Every row comes from one small tree of marks. The marks that hang from a mark follow it in brackets, in the order of their numbers. Every link used is in the known rows. Which tree was each row made from?
In the rows, zero is written as 128.
Known rows
Q_503[Q_585]: [105 133  94 142 124 148 122  91  89 123 141 130 130 154 123 140 157 149
 130 123 145 144 107  86 151 104]
Q_516[Q_503[Q_847[Q_914]] Q_585[Q_231]]: [136 143  65 145 175 152  87 127  84 140 158 114 133 169 141 147 152 145
 114 133 169 128 100 122 139 106]
Q_516[Q_847[Q_503 Q_914]]: [143 149  85 162 164 154 118  99  73 126 135 118 143 170 118 137 155 146
 124 137 171 108 102  92 135 115]
Q_231[Q_516 Q_585]: [141 104  91 134 155 155 103  95  69 101 169 150 138 165 118 135 158 157
  77 140 156 144 115  90 136 116]
Q_231[Q_516[Q_503 Q_914] Q_585 Q_847]: [172  83  75 129 214 155  89 102  65 119 165 153 128 177 125 130 150 161
  30 127 172 163 112 102 145 108]
Q_585[Q_231 Q_847[Q_503 Q_516 Q_914]]: [128 163  64 166 169 163  87  99  72 131 150 116 165 179 106 159 147 140
 137 150 167  69  88 138 122 108]
Q_914[Q_585[Q_231 Q_847[Q_516]]]: [135 143  73 157 146 154  90  73  78 114 149 118 165 179 129 170 142 146
 127 139 149 110  91 145 135  93]
Q_231[Q_847]: [134 126  95 142 141 148 123  89  79 113 155 142 121 155 135 127 150 147
  95 137 156 140 105  87 135 108]
Q_847[Q_503[Q_585] Q_914[Q_516[Q_231]]]: [115 145  80 150 154 145  99 105  83 113 152 129 141 185 100 171 177 155
 148 108 155 124  83 104 155 103]
Q_503[Q_516[Q_914] Q_585[Q_231] Q_847]: [109 126  91 155 140 169  85 129  93 163 152 114 116 154 162 177 154 132
 119  99 139 143  94 122 137  80]
Q_231[Q_516 Q_847]: [152 111  94 139 157 152 115 101  74 109 168 154 123 162 131 130 146 150
  69 140 152 141 105  87 134 115]
Q_516[Q_585[Q_231] Q_847 Q_914]: [162 131  73 159 176 152 102 104  73 128 135 107 143 198 134 150 133 110
  82 124 166 134  94 124 134  84]
Q_585[Q_516[Q_231[Q_847[Q_503]] Q_914]]: [148 139  81 158 199 152  95 100  74 115 156 129 136 175 119 159 152 139
  78 128 171 140  92 126 131  94]
Q_503[Q_516[Q_914] Q_847]: [134 129 112 163 138 161 106 120  70 158 147 114 112 146 162 164 154 135
 114 110 150 159 107 104 135  91]
Q_503[Q_585[Q_231[Q_847[Q_516]]]]: [109 120  63 146 155 158  93 102  89 130 158 135 140 183 129 157 146 148
  98 136 145 111  81 101 138  94]
Q_231[Q_516[Q_585] Q_847]: [154 102  80 141 174 148 108 101  74 118 172 159 127 180 123 139 144 141
  59 144 161 153 103  88 140 119]
Q_516[Q_503 Q_585 Q_847 Q_914]: [176 125  76 155 202 143 115 103  62 140 120 104 135 187 132 144 133 129
  70 123 179 167 107 109 159  97]
Q_503[Q_516[Q_914] Q_585 Q_847]: [114 117 104 158 140 162  99 120  84 170 145 120 111 148 158 174 158 136
 121  99 140 165 104 102 150  89]
Q_231[Q_585 Q_847[Q_516]]: [131  96  76 143 171 156  94  85  67 120 165 149 142 181 123 145 156 160
  71 150 162 131 100  83 136 108]
Q_585[Q_231 Q_516[Q_914] Q_847[Q_503]]: [145 162  78 168 182 167  83  86  89 114 147 112 151 158 117 161 137 121
 107 137 175 103  97 169 127 100]
Q_914[Q_516[Q_503] Q_585[Q_231 Q_847]]: [159 145  76 144 159 147  89  71  91  92 151 117 142 165 136 172 149 157
 122 119 165 134  93 161 161 102]
Q_585[Q_231[Q_516] Q_847[Q_914]]: [150 148  79 153 162 163  95 107  84 112 169 139 147 172 120 141 141 127
 106 136 143  97 107 142 122 104]
Q_516[Q_503 Q_585[Q_231 Q_847]]: [147 149  66 142 183 149 103 100  81 122 147 117 138 163 130 145 131 133
  95 140 173 129 106 151 144 107]
Q_516[Q_585[Q_231] Q_914]: [140 138  77 149 152 149  97 104  76 122 142 112 144 190 121 148 144 119
 104 121 166 133  94 121 130  89]
Q_914[Q_516[Q_231 Q_503[Q_847] Q_585]]: [158 125  84 142 180 132 102 121  64 122 156 115 118 167 143 172 154 151
  96 120 165 179  91 122 165 100]
Q_847[Q_503[Q_585] Q_914[Q_516]]: [113 140  82 155 140 150  98  91  92 119 147 131 140 175 100 164 175 157
 158 117 164 117  89  91 160 119]
Q_847[Q_503 Q_516[Q_585]]: [123 135  71 158 163 145 105  95  57 133 137 118 157 184 101 161 150 154
 117 155 183 124  88  87 140 122]

Write each row's tree
[108 141  62 158 173 169  78  98 122 118 177 146 140 184 128 158 157 135
 105 129 149 102  97 120 138  98] -> Q_503[Q_585[Q_231[Q_847[Q_914]] Q_516]]
[149 148  77 156 174 144 107  92  69 113 141 117 157 188 121 159 167 159
 128 120 160 127  92 111 138  98] -> Q_516[Q_231 Q_847[Q_503 Q_914[Q_585]]]
[147 129  73 145 165 163  93 115  88 109 181 152 135 185 125 133 151 142
  83 135 149 103  96 106 119 105] -> Q_585[Q_231[Q_516 Q_847[Q_914]]]
[156 127  92 139 158 133  97 100  69 106 155 113 126 158 152 178 166 175
 120 108 154 179  90 127 167  93] -> Q_914[Q_516[Q_231 Q_503[Q_847]] Q_585]
[138 129  79 144 174 148 126 101  82 132 126 114 127 157 139 140 141 154
  96 123 159 153 110  96 167 103] -> Q_516[Q_503[Q_585] Q_847]
[172 134  89 153 171 145 122  94  72 106 133 110 126 166 140 153 145 150
  93 126 172 150 102 105 168 107] -> Q_914[Q_516[Q_503 Q_847]]
[157 158  68 160 194 161 103 105  93 105 147 103 142 164 148 154 132 139
  78 143 172 121 106 136 144 100] -> Q_585[Q_231 Q_516[Q_503 Q_847]]
[162 129  89 168 193 150 111 122  58 149 140 110 131 200 149 179 143 112
  71 105 156 170 100 116 142  76] -> Q_503[Q_516[Q_231 Q_585 Q_847 Q_914]]
[160 129  87 158 165 148 108  74  68 122 122 109 150 176 124 154 154 151
 115 119 172 146  94 108 146 100] -> Q_516[Q_847[Q_503] Q_914[Q_585]]
[130 142  76 147 149 159 100 104  93 113 167 138 133 178 129 130 156 139
 109 132 153  99  96 106 119  99] -> Q_585[Q_231[Q_847[Q_914]]]
[144 133  85 157 157 140  96  89  50 122 135 108 164 204 120 174 156 150
 116 111 147 154  86 115 141  73] -> Q_847[Q_516[Q_231 Q_914[Q_585]]]
[127 114  74 147 190 162  86  77  91 101 175 155 138 159 117 148 163 164
  73 155 184 126 105 104 135 126] -> Q_231[Q_585[Q_516] Q_847[Q_503]]
[157 124  74 154 211 158  98  87  84 106 152 125 141 164 139 150 146 154
  56 145 180 147 121 116 158 110] -> Q_231[Q_585[Q_516[Q_503 Q_847]]]
[158  85  78 135 196 159  86  95  64 117 167 159 134 175 108 134 158 159
  50 135 176 141 100  96 130 117] -> Q_231[Q_516[Q_914] Q_585 Q_847[Q_503]]
[112 161  75 158 139 166  84 100  92 124 160 120 153 178 131 178 176 163
 156 119 167  98  90 113 123 110] -> Q_847[Q_503[Q_516] Q_914[Q_585[Q_231]]]
[172 117  74 160 223 161  89  89  78 117 143 116 144 178 135 154 144 141
  51 129 181 156 118 125 158  97] -> Q_231[Q_585[Q_516[Q_503 Q_847 Q_914]]]
[162 139  76 157 170 163 102 119  81 111 161 127 146 189 131 140 142 130
  89 134 148 101 102 112 124  99] -> Q_585[Q_231[Q_516[Q_847[Q_914]]]]
[140 140  92 158 125 145  97  69  88  96 155 130 150 190 118 167 176 157
 154 112 155 136  96  99 157 106] -> Q_847[Q_914[Q_516 Q_585]]
[146 140  72 163 182 149 111  99  73 133 137 123 148 189 111 145 153 138
 115 140 180 119  99  94 141 120] -> Q_516[Q_585 Q_847[Q_503 Q_914]]
[101 147  81 157 157 156 102  86  98 118 147 128 143 151 111 162 159 155
 128 138 169 127 103 103 151 119] -> Q_847[Q_503[Q_585[Q_516]]]
[165 106  94 146 169 153 108 101  68 120 159 147 125 175 127 132 144 137
  62 125 154 152 103  95 134 100] -> Q_231[Q_516[Q_914] Q_847]
[151 117  87 140 176 146 116 100  63 105 152 129 138 175 137 143 153 142
  71 129 151 149 109 107 136  90] -> Q_516[Q_231[Q_585] Q_847]
[136 129  88 157 176 161  93  67  92 102 169 146 145 153 126 154 148 135
  87 147 162 133 124 140 143 110] -> Q_231[Q_585[Q_516 Q_847]]
[122 114 101 142 156 157  98 125  67 136 174 133 115 148 162 171 169 154
  91 118 144 161 110 109 129  93] -> Q_503[Q_516[Q_231[Q_585]] Q_847]
[121 147  85 152 167 148 112 122  63 135 153 121 133 173 126 176 161 146
 110 126 171 146  95 103 132 110] -> Q_847[Q_503[Q_516[Q_231 Q_585]]]
[151 129  72 142 165 145  87 118  81 119 158 113 122 164 147 167 148 149
 104 129 173 148  87 129 156 106] -> Q_914[Q_516[Q_503[Q_847] Q_585[Q_231]]]
[125 136  64 149 163 158  95 103  71 121 155 125 145 174 119 150 147 159
 100 155 172  92  77 104 119 110] -> Q_585[Q_231[Q_847[Q_503 Q_516]]]
[105 139  80 153 146 163  83 107 109 125 165 123 130 145 150 167 150 139
 119 132 143 128  98 130 142  96] -> Q_503[Q_585[Q_231 Q_516] Q_847]
[149 158  73 160 199 147 106 111  55 136 146 114 152 183 119 158 144 146
 107 133 154 122 104 137 145  92] -> Q_585[Q_847[Q_516[Q_231 Q_503] Q_914]]
[144 152  67 164 173 160  87  78  97  96 150 112 161 173 133 173 150 152
 111 143 175 110  90 135 136 108] -> Q_914[Q_585[Q_231 Q_516[Q_847[Q_503]]]]
[151 135  73 158 190 154  97  98  71 131 162 147 150 178  96 147 147 136
 105 146 172 118 107 123 139 130] -> Q_231[Q_516[Q_585[Q_847[Q_503 Q_914]]]]
[125 148  69 146 159 161  96 104  88 115 161 136 137 171 117 133 160 151
 118 139 170  86  87 106 115 113] -> Q_585[Q_231[Q_847[Q_503 Q_914]]]
